Each row was made from one small tree. Brackets hold a mark, then the marks that hang from it, in the order of their numbers. Every link used is in the known rows. Write each row's tree.
Known rows:
{j_916 j_163 j_430}: [ 14  -2  -4 -17  24   3 -11  10   7   6  -9  -8  17 -34  30  15   0  -7
  -5 -21]
{j_457 j_296}: [ 14  -1 -16   0  12   3  -5  -1   2  -4   0 -16  16   6   2   7 -10 -25
  10   4]
{j_336 {j_296 {j_144 j_430} j_457 j_618 {j_916 j_163}}}: [ -7  -8  10   6 -29  -3   4  -2  -5   3  14  17  -2  -2  -6 -15   5  17
  -5   0]
{j_457 {j_296 j_144 {j_916 j_163 j_430}}}: [  1   7   9  36  17   0 -10   3   2   2  -4   3   4 -13   6  13  -4 -17
 -12  -8]
{j_296 j_336 j_457 j_618}: [-10   3  -2 -15  14   8   9  -7  -7  -1  -6 -12 -14   8   1 -11   1  12
  -3   1]
{j_457 {j_296 j_336}}: [  6   7 -11   2  17   5   1  -5  -1  -2  -5 -18  -1   8   6   7 -10 -20
   6   2]
{j_336 {j_296 j_457 j_916}}: [ 10 -10 -25 -48 -14   1   7  -3   4  -1   4   0  11  14   1 -34  -8   3
   0  14]
{j_457 {j_296 {j_144 j_430}}}: [  9  -7   8  19  -3  -8  -8   0  -4   5   3  -7  11   4   0  16  -5 -19
  12  -3]
{j_296 {j_144 j_430} j_336 j_457 j_618 j_916}: [-16   2  20   6  -4  -5   9  -5  -9   7 -16  11 -25  10  -9 -10   7  21
 -20   1]
{j_144 {j_296 j_457 j_618} j_430}: [  9 -12   1 -11 -28 -10  -3   3   4  -2  24  -5   6   1 -10   2   6   9
  25  -2]
{j_144 {j_296 j_336 j_457 j_618} j_430}: [  1  -4   6  -9 -24  -9   2  -2   1  -1  18  -8 -11   3  -8   3   6  15
  21  -2]
{j_618 {j_296 j_144}}: [  0  -5   5  17  10  -1 -13   5   0   0  13 -11  28   9   5   8  -4 -15
  19  -1]
{j_296 {j_144 j_430} j_457 j_618}: [ -6 -15  22   6 -12  -7  -3   0 -10   8   4   1   1   3  -6   0   7  13
   4  -5]
{j_618 {j_296 j_336 {j_916 j_163 j_430}}}: [ -4  16  -4   5  21   9  -5   4   9  -4   5  -5   8  -7  18  -7   0  -7
 -14  -8]
{j_618 j_296}: [  8  -4 -14  -8  11   5  -9   5   6  -6  14 -16  32   9   8  -4  -5 -17
  16   2]
{j_296 {j_144 j_430} j_336 j_457 j_618}: [-15  -4  28   9  -6  -7   4  -5 -15  11  -3  -1 -20   5  -3   2   7  20
  -2  -6]
{j_336 {j_296 j_457 j_618 j_916}}: [  3  -6 -18 -35 -13   7  10  -4   0  -5   7   6   1  11  -5 -30   0   6
  -5  14]
{j_144 {j_296 j_336 j_457 j_618 {j_916 j_163}} j_430}: [ -5   6   1   9 -23  -7   3  -1   7  -3  12   5 -14  -3 -10  -3   6  19
   5  -5]
{j_336 {j_296 j_618 {j_916 j_430}}}: [ 12  -2 -14 -50  -3   9   7   0   1  -4  -3   9   2  -9   9  -8   4  -6
 -10   8]

Which tree is each row?
[  3 -10   3 -29 -10  -5   0  -1  -3   6   6   6   2   2   7 -21  -2   6
  -6   5]	{j_336 {j_296 j_144 j_457 {j_916 j_430}}}
[ -8   3   5  32  17   5  -1   5  -1   1 -25  15   2 -12  -5  19   2  -1
 -11  -3]	{j_296 j_144 j_618 {j_916 j_163}}
[-11   9 -10 -18  16  10  14  -6  -2  -4 -19   0 -20  13  -6 -24   0  13
 -22   8]	{j_296 j_336 j_457 j_618 j_916}
[-4  0 15 13  0 -5 -7  1 -4  5 10 -9 11  8  8  8  0 -5 13 -5]	{j_618 {j_296 {j_144 j_430} j_336}}
[ -9  13   2  12   4   2   0   0   6  -6  10   0 -18 -11  -1   0   5  15
  -3  -5]	{j_144 {j_296 j_336 j_457 j_618 {j_916 j_163 j_430}}}
[-29  11  18  39  15   4   6  -4  -8   3 -15  10 -23   0  -7  -3   2  22
 -21  -5]	{j_296 j_144 j_336 j_457 j_618 {j_916 j_163}}
[  4 -11 -11 -33 -15   6   6  -5  -5  -3  18  -4   6   7   0 -20   0   6
  10   8]	{j_336 {j_296 j_457 j_618}}
[ 10   0 -20  -7   2   2   0   5   9  -9  -6   1   6   1 -12  15  -1  -8
  15  10]	{j_144 {j_296 j_618 j_916}}
[ -4   6  12  49  -2   1  -3   0  -2  -2   1  11  -1  -6 -10  14   2 -11
  -9  -5]	{j_457 {j_296 {j_144 j_430} j_618 {j_916 j_163}}}
[ 13  -5 -28 -30  -7   4   4   1   7  -1  -5   5  15  -4   8  -9  -8  -5
   1   6]	{j_336 {j_296 {j_916 j_163}}}
[-5 10  9 40  1 -5 -2 -2 -1  4 -9  3 -9 -1 -1 12 -5 -9 -9 -6]	{j_457 {j_296 {j_144 j_430} j_336 {j_916 j_163}}}
[-14  19  21  49  21   7  -1  -3  -6  -1  -6   6 -22 -15   2  18   4  -8
 -21  -9]	{j_457 {j_296 j_144 j_336 j_618 {j_916 j_163 j_430}}}
[ 10  -4   2 -20  23  -4  -6   7   2   9 -31   6   7 -10  11  11  -1 -10
 -13  -1]	{j_296 j_144 {j_916 j_430}}
[-11  14   9  39  17   7   4  -6  -8  -3 -13   3 -18   8 -10  14  -2 -13
 -12   6]	{j_457 {j_296 j_144 j_336 j_618 j_916}}
[ 11   2 -11 -14   6   2  -3   6  10  -8  -3   1   2 -11  -2  16   5  -8
   7   4]	{j_144 {j_296 j_618 {j_916 j_430}}}
[-11  11  -6  20   0   2   3  -2   6  -8   6  -1 -14   1 -11   0   0  14
   6   1]	{j_144 {j_296 j_336 j_457 j_618 {j_916 j_163}}}
[ 17 -16  -7 -22 -29 -16  -7   4   8   2  20 -11  15   5  -4  -2  -1   5
  30  -2]	{j_144 {j_296 j_457} j_430}
[ 14 -14  -7 -32 -23  -9   3   1   0   8  -8  11  10   4   2  -2  -3  -3
   4   8]	{j_336 {j_296 {j_144 j_430} j_916}}
